Every row comes from one small tree of marks. The marks that hang from a mark follow it in brackets, in the order of their numbers. Every link used is in the known rows. Which tree was each row made from?
Known rows
K154(K623(K290)): -0.14	-1.17	-1.12	-0.61	-1.08	-1.53	0.73	0.25	1.06	-0.41	-1.27	-1.91	-1.13	1.42	1.66	-2.78	0.33	-0.53	-0.20	1.55	-2.34	-1.65	-1.42	-0.99	0.65	0.98	1.43	1.41
K103(K696): 0.82	1.14	-0.61	0.10	-1.44	1.80	0.31	-1.37	-0.85	2.76	0.39	-0.42	-0.24	-1.04	1.02	0.23	-1.64	-0.87	0.00	-1.08	1.44	-1.79	0.65	-0.93	1.49	-0.57	0.07	-1.51
K748(K154): 0.07	-1.40	0.33	1.24	0.71	1.44	-0.76	0.06	0.12	-1.33	0.07	0.24	-0.79	-0.89	-2.00	-0.29	-0.85	-1.54	-0.54	-0.29	-0.13	2.23	-1.84	1.24	-0.16	2.28	1.22	-1.92
K748(K154(K623(K290))): -0.15	-2.58	-1.03	0.63	-0.21	-0.13	-0.03	0.26	0.98	-1.92	-1.25	-1.57	-1.89	0.76	-0.24	-3.26	-0.55	-2.06	-0.93	1.26	-2.55	0.56	-3.07	0.22	0.33	3.43	2.64	-0.31
K696(K154(K623(K290 K740) K748)): -0.76	-2.91	-3.60	-2.31	-0.65	-2.50	0.54	1.03	2.28	-0.33	1.69	-1.98	-5.19	-0.48	0.60	-1.21	-1.34	-3.98	-3.08	3.93	-2.67	-3.76	-2.63	0.15	1.62	2.51	2.87	1.96
K103(K696 K748(K154(K623))): 0.74	-0.30	-2.21	0.66	-0.59	3.66	-0.69	-1.22	-0.97	0.46	-1.23	-3.72	0.34	-1.43	-1.61	-0.98	-0.30	-3.44	-0.88	-1.21	1.28	-2.42	-1.45	-1.99	4.37	2.82	-1.68	-2.51
K740(K623(K154 K290(K696 K748))): -0.32	1.50	-1.52	-0.55	-0.18	-2.41	2.28	0.25	-0.12	4.02	-5.55	-1.40	-3.25	0.77	2.34	-2.42	-2.64	-1.77	-1.20	2.44	-1.31	-0.13	0.44	-6.31	2.83	-1.33	-0.48	-0.02
K107(K696(K154(K623(K740))) K748): -3.22	-4.42	-3.10	0.14	-4.37	1.64	0.43	0.63	1.15	-0.75	4.15	-3.56	-2.89	-2.40	-0.94	0.18	-1.22	-4.56	0.03	0.27	-0.97	-3.91	0.00	0.03	4.39	1.72	0.30	0.90
K740(K623): -0.29	0.87	0.04	0.20	-1.79	-0.74	1.42	1.07	-0.67	1.98	-0.30	-1.49	-1.76	1.42	-1.46	-0.43	-0.33	0.35	1.48	-0.22	0.05	1.22	0.46	-1.62	0.40	-0.60	-0.17	-0.60
K623(K154): -1.85	1.92	0.62	-2.14	0.33	-0.14	1.71	-1.29	-0.40	-0.21	-0.13	-0.26	0.00	-1.62	0.70	-0.75	-0.86	0.51	-2.06	0.94	-0.29	1.28	0.24	0.49	1.15	1.10	0.20	-1.70
K107(K696 K748(K154(K623))): -2.07	-5.46	-1.91	2.63	-2.75	2.93	-0.36	0.97	1.08	-3.34	1.50	-4.67	-1.24	-1.56	-2.85	-1.42	0.25	-2.85	1.49	-2.32	-1.00	-1.92	-1.04	-0.76	2.50	2.98	-0.30	0.51
K740(K623(K290(K696 K748(K154)))): 1.52	-1.89	-1.85	2.67	-0.03	-0.60	-0.17	1.45	0.12	2.72	-5.47	-1.22	-3.85	1.40	-0.57	-2.00	-2.27	-3.77	0.05	1.54	-1.30	1.17	-1.62	-5.55	1.50	-0.37	0.68	-0.38
K107(K748): -1.53	-2.08	-0.09	0.53	0.12	0.39	1.12	0.45	-1.71	-1.44	0.07	-1.39	0.50	-1.35	-0.27	1.01	-0.42	-0.45	0.38	-0.99	0.00	-1.55	0.14	0.70	-0.11	-0.23	-0.74	0.49
K103(K696(K154(K623(K290 K740))) K748): 0.17	0.56	-3.60	-2.45	-1.74	2.14	0.39	-1.87	-0.80	2.26	0.27	-1.50	-3.32	-1.43	1.62	-1.47	-1.91	-6.12	-3.07	2.94	0.05	-5.06	-1.09	-1.01	5.59	0.97	0.34	-1.73
K696(K154(K623(K290) K748)): 0.16	-3.09	-3.48	-2.28	-0.42	-2.08	1.13	-0.03	2.35	-1.46	0.93	-4.50	-3.76	-0.99	0.07	-0.62	0.20	-1.54	-2.28	2.52	-1.37	-3.39	-1.84	-2.07	0.68	3.13	2.39	2.51
K623(K290(K696) K740): 1.23	-0.50	-0.76	-0.30	-0.52	-0.12	-0.66	0.10	0.43	3.25	-2.20	2.79	-3.58	2.35	3.60	-2.56	-2.62	-3.63	-1.32	2.17	-3.17	-1.67	-0.01	-0.56	1.36	-2.32	1.32	0.46
K290(K696 K748(K154(K623))): 1.76	-3.29	-2.54	2.80	0.43	-0.37	-1.41	1.32	1.12	0.92	-3.88	-3.83	0.30	-0.13	0.19	-0.60	-1.12	-2.97	-0.20	-0.20	-0.85	-0.80	-1.58	-5.10	1.89	2.02	-1.03	0.56
K623(K154(K748) K290 K740): -2.44	0.17	-1.42	-3.42	1.46	-2.25	1.44	0.50	1.33	-0.74	-0.76	1.56	-4.33	-0.57	1.89	-1.79	-2.17	-2.94	-4.12	4.07	-3.08	-2.10	-2.24	1.21	1.51	0.77	1.86	0.38
K696(K154(K623)): -0.03	-1.36	-1.71	-1.01	-1.83	-0.58	0.76	-0.55	0.89	-0.05	2.08	-3.75	-0.59	-1.44	-0.28	0.34	-0.09	-0.79	-1.05	0.98	0.21	0.02	-0.40	-0.64	1.23	3.07	0.81	-0.23
K748(K154(K623)): -0.08	-2.31	-0.70	1.12	-0.52	0.43	-0.41	0.57	0.58	-1.58	0.11	-2.53	-0.18	-0.34	-1.49	-1.49	-0.07	-1.08	-0.17	-0.33	-1.44	1.21	-2.41	0.19	0.35	3.80	0.89	-1.03
K107(K696 K748(K154(K623(K290 K740)))): -3.02	-5.42	-2.06	1.99	-3.11	2.18	-0.23	1.46	1.21	-2.72	0.82	-1.80	-4.11	-0.15	-1.06	-3.49	-1.48	-6.19	0.02	0.75	-3.70	-3.30	-2.87	0.89	3.30	1.80	2.00	0.34

Write each row's tree
-0.10	-1.62	-4.37	-2.23	-2.15	-0.53	1.21	-0.44	1.20	2.08	2.16	-2.36	-5.28	-1.82	1.66	-0.72	-2.91	-5.00	-2.73	2.88	-1.26	-5.59	-2.05	-0.79	3.29	1.51	2.83	0.22 -> K103(K696(K154(K623(K290 K740) K748)))
1.51	-0.89	-2.94	0.53	-1.13	-1.72	1.18	-0.01	0.20	4.21	-3.64	-2.44	-4.63	0.22	0.83	-0.31	-2.42	-3.18	-0.89	2.47	0.03	-0.26	0.50	-6.32	2.46	-1.01	0.78	0.54 -> K740(K623(K290(K696(K154) K748)))
-2.19	1.85	-1.27	-0.93	0.18	-3.11	3.16	0.65	-0.52	1.14	-4.17	-0.72	-2.42	-0.31	0.63	-2.04	-1.68	-1.45	-1.07	3.58	-0.75	0.60	-1.31	-3.61	2.40	-0.60	0.53	-0.75 -> K740(K623(K154 K290(K748)))
-2.89	0.53	-1.25	-2.97	1.22	-1.81	0.82	0.78	0.85	-0.38	0.68	0.40	-2.51	-1.59	0.56	-0.23	-2.08	-2.27	-3.49	2.54	-1.83	-1.61	-1.34	1.28	1.51	1.07	0.13	-0.23 -> K623(K154(K748) K740)
-1.00	-1.18	-1.25	-0.77	-1.07	-1.58	0.22	1.04	1.13	0.28	-0.49	0.49	-2.37	1.96	2.47	-3.33	-1.07	-3.06	-0.60	2.88	-3.63	-2.57	-1.92	0.82	1.43	-0.06	1.91	0.94 -> K154(K623(K290 K740))
-1.99	-4.27	-1.02	2.65	-1.66	3.95	-0.65	0.31	0.35	-3.09	1.44	-1.86	-1.70	-1.84	-3.19	-0.02	-0.35	-3.37	1.06	-2.05	-0.13	-0.68	-0.49	0.14	1.78	1.70	-0.01	-0.60 -> K107(K696 K748(K154))
-2.08	0.97	-1.06	-2.54	-0.29	-2.50	2.81	0.87	0.12	0.92	-0.22	-3.21	-3.03	-0.84	-1.65	-0.30	-1.10	0.60	-1.09	0.84	-0.26	0.38	-0.27	-2.28	0.90	1.29	-0.46	-0.10 -> K740(K623(K154(K748)))
0.13	-1.46	-1.86	0.52	0.88	1.96	-1.18	0.22	-0.09	-2.40	-1.53	-3.49	0.65	-0.07	-2.37	-1.29	1.29	-2.25	-1.05	-0.36	-0.16	-0.73	-1.91	-1.09	2.58	3.53	-1.45	-1.08 -> K103(K748(K154(K623)))
0.99	-2.76	-1.38	0.78	-1.01	0.63	-1.03	0.88	1.32	1.72	-2.00	0.32	-3.98	2.06	1.73	-3.94	-2.54	-4.87	-1.55	1.74	-4.29	-0.81	-2.22	-0.41	1.53	1.44	2.06	-0.69 -> K748(K154(K623(K290(K696) K740)))
0.15	-2.67	-3.46	-1.56	-0.62	-1.67	0.57	0.39	2.06	-1.07	2.36	-5.26	-2.08	-1.99	-1.38	1.24	0.31	-0.71	-1.74	0.89	0.10	-2.48	-1.00	-1.86	0.65	3.80	0.65	2.21 -> K696(K154(K623 K748))
-1.41	-1.84	-2.78	0.63	0.11	-3.32	0.25	2.28	1.00	0.00	-3.12	-0.18	-1.29	1.16	2.26	-2.31	-1.02	-4.09	-0.84	3.90	-2.87	-3.92	-2.96	-1.72	2.46	-0.43	0.53	1.87 -> K154(K623(K290(K748) K740))
1.00	0.56	-1.31	0.48	0.49	4.77	-1.28	-1.74	-1.73	0.43	-1.04	-0.87	-0.26	-1.95	-1.90	-0.15	-1.21	-3.61	-1.33	-1.20	2.28	-1.14	-0.98	-1.18	3.43	1.49	-1.29	-3.72 -> K103(K696 K748(K154))
0.69	-3.05	-2.71	2.65	0.20	-0.64	-1.92	2.13	1.16	1.66	-3.09	-1.56	-1.04	0.19	0.71	-0.90	-2.61	-5.18	-1.03	1.07	-2.09	-1.61	-2.24	-3.15	3.00	1.19	-0.55	0.03 -> K290(K696 K748(K154(K623(K740))))
-1.36	-4.27	-4.88	-1.58	-3.27	-0.41	-0.42	0.61	4.43	-0.77	2.92	-2.92	-6.47	-0.26	-0.22	-1.68	-0.20	-5.08	-2.02	2.99	-2.50	-4.89	-1.88	-1.50	3.90	1.92	2.39	3.02 -> K107(K696(K154(K623(K290 K740) K748)))
0.01	-1.33	-4.09	-1.66	-2.33	-0.11	0.74	-0.25	1.15	2.37	3.53	-3.49	-3.57	-2.68	0.32	0.99	-2.81	-4.00	-2.26	1.26	0.02	-4.92	-1.32	-0.67	3.45	2.14	1.22	-0.09 -> K103(K696(K154(K623(K740) K748)))
1.09	-3.01	-4.01	-1.41	-1.21	-1.35	-0.69	0.74	2.11	2.50	1.43	-3.74	-3.89	-0.65	0.90	0.60	-2.08	-3.33	-2.39	1.32	-1.96	-3.53	-0.15	-2.48	2.24	1.66	0.35	1.91 -> K290(K696(K154(K623(K740) K748)))
0.84	-1.86	-4.08	-1.96	-1.91	-0.27	1.64	-1.58	1.43	1.35	1.40	-4.32	-4.04	-2.12	0.95	-0.74	-1.42	-2.52	-2.57	1.65	0.02	-4.77	-1.25	-2.59	2.45	2.38	2.34	1.13 -> K103(K696(K154(K623(K290) K748)))
-1.12	-2.41	-2.70	-0.79	-0.37	-2.43	-0.20	2.53	1.61	-0.28	1.00	-2.32	-1.93	0.57	0.25	-0.77	-0.47	-1.88	-0.74	1.29	-2.38	-4.29	-1.85	-0.25	1.10	1.14	0.02	2.56 -> K154(K623(K740) K748)
0.77	0.91	-3.37	-1.68	-1.71	2.86	0.32	-2.37	-0.79	1.98	0.84	-5.02	-0.33	-2.56	-0.28	0.62	-0.22	-2.54	-1.81	-0.14	2.52	-3.73	0.44	-2.86	5.07	2.16	-1.51	-1.55 -> K103(K696(K154(K623)) K748)
-0.60	-4.61	-1.69	1.54	-0.69	0.85	-0.12	1.28	-0.20	0.32	-1.94	-1.31	-3.16	0.35	1.55	-2.89	-3.28	-5.22	-1.03	0.52	-4.59	-2.60	-2.05	0.05	1.58	1.18	1.38	0.00 -> K107(K748(K154(K623(K290(K696) K740))))
0.84	-1.27	-1.68	-0.42	-1.39	-0.94	-0.48	0.52	1.29	3.00	-2.12	-0.32	-2.97	2.93	3.87	-3.68	-1.87	-3.36	-0.73	1.95	-4.06	-3.02	-0.44	-1.57	1.98	-0.83	1.26	1.48 -> K154(K623(K290(K696) K740))
-2.01	1.14	-1.05	-1.35	1.90	-2.15	1.79	-0.33	0.03	-0.89	-4.23	0.49	-0.52	-1.56	2.01	-1.42	-1.37	-1.86	-3.04	3.81	-0.84	-0.64	-1.64	-2.11	1.91	0.02	0.60	-0.11 -> K623(K154 K290(K748))
1.85	-2.20	-1.64	3.00	1.50	0.67	-1.89	0.66	0.32	0.83	-3.98	-0.89	-0.34	-0.70	-0.38	0.30	-1.83	-3.05	-0.89	-0.13	0.23	0.62	-1.14	-3.99	1.50	0.88	-0.72	-0.34 -> K290(K696 K748(K154))
-2.24	-4.44	-2.76	0.36	-4.15	1.85	0.79	-0.27	1.50	-1.70	3.33	-5.93	-1.70	-2.71	-1.60	0.52	0.31	-2.11	0.85	-1.27	0.31	-3.22	0.93	-1.92	3.31	2.57	-0.06	1.40 -> K107(K696(K154(K623)) K748)
2.03	-2.03	-2.32	0.32	0.66	2.37	-1.71	-0.33	0.45	0.22	-4.21	-2.97	-1.62	1.72	0.23	-3.64	-0.03	-3.53	-1.69	0.37	-2.07	-2.19	-1.14	-3.61	2.97	2.16	-0.67	0.06 -> K103(K748(K154(K623(K290(K696)))))
-0.56	-0.03	-1.72	-3.12	1.10	-1.44	0.46	0.03	1.46	1.79	-1.99	0.98	-4.92	0.24	3.34	-2.30	-3.28	-3.24	-4.02	3.01	-3.56	-2.73	-0.68	-1.22	1.96	-0.48	1.28	0.90 -> K623(K154(K748) K290(K696) K740)
1.83	-1.55	-2.85	0.31	0.64	-0.59	-0.38	-0.83	0.76	2.32	-3.33	-1.09	-2.56	-1.12	2.24	0.26	-1.98	-3.52	-2.38	2.63	0.32	-1.50	0.06	-4.99	1.98	-0.65	0.86	1.13 -> K623(K290(K696(K154) K748))
-0.39	-0.01	-1.66	1.00	-0.21	-2.88	1.68	1.79	-0.33	1.50	-4.00	-0.99	-2.52	1.40	-0.20	-1.19	-0.59	-1.67	0.70	2.57	-0.43	-0.69	-1.26	-4.34	1.26	-1.67	0.44	1.02 -> K740(K623(K290(K748)))
1.77	0.10	-0.82	-0.03	-1.80	-0.63	0.95	-0.02	0.10	4.63	-3.09	-0.96	-4.19	3.17	1.49	-2.66	-1.37	-0.93	0.83	0.48	-1.80	0.14	1.20	-4.04	0.84	-2.17	0.81	0.47 -> K740(K623(K290(K696)))
-0.84	-2.73	-2.94	-1.28	-0.07	-3.00	0.34	2.13	2.24	-0.48	-0.43	-1.14	-3.54	1.48	1.52	-2.38	-0.56	-2.75	-1.66	3.05	-3.85	-4.75	-2.64	-0.22	1.15	0.78	1.42	2.90 -> K154(K623(K290 K740) K748)
0.17	-2.77	-2.71	-1.25	0.28	-2.56	0.74	1.27	2.22	-1.45	-1.04	-3.43	-2.42	1.04	0.65	-2.20	0.95	-0.74	-1.05	1.37	-2.42	-4.17	-2.06	-2.06	0.30	1.49	1.25	3.48 -> K154(K623(K290) K748)
1.72	-2.15	-2.72	1.15	0.06	-2.25	-0.27	0.82	1.45	2.03	-5.34	-3.03	-0.72	1.71	3.37	-2.28	-0.61	-2.19	-0.37	1.81	-2.04	-3.57	-0.63	-6.15	2.22	-0.79	-0.49	3.19 -> K154(K623(K290(K696 K748)))
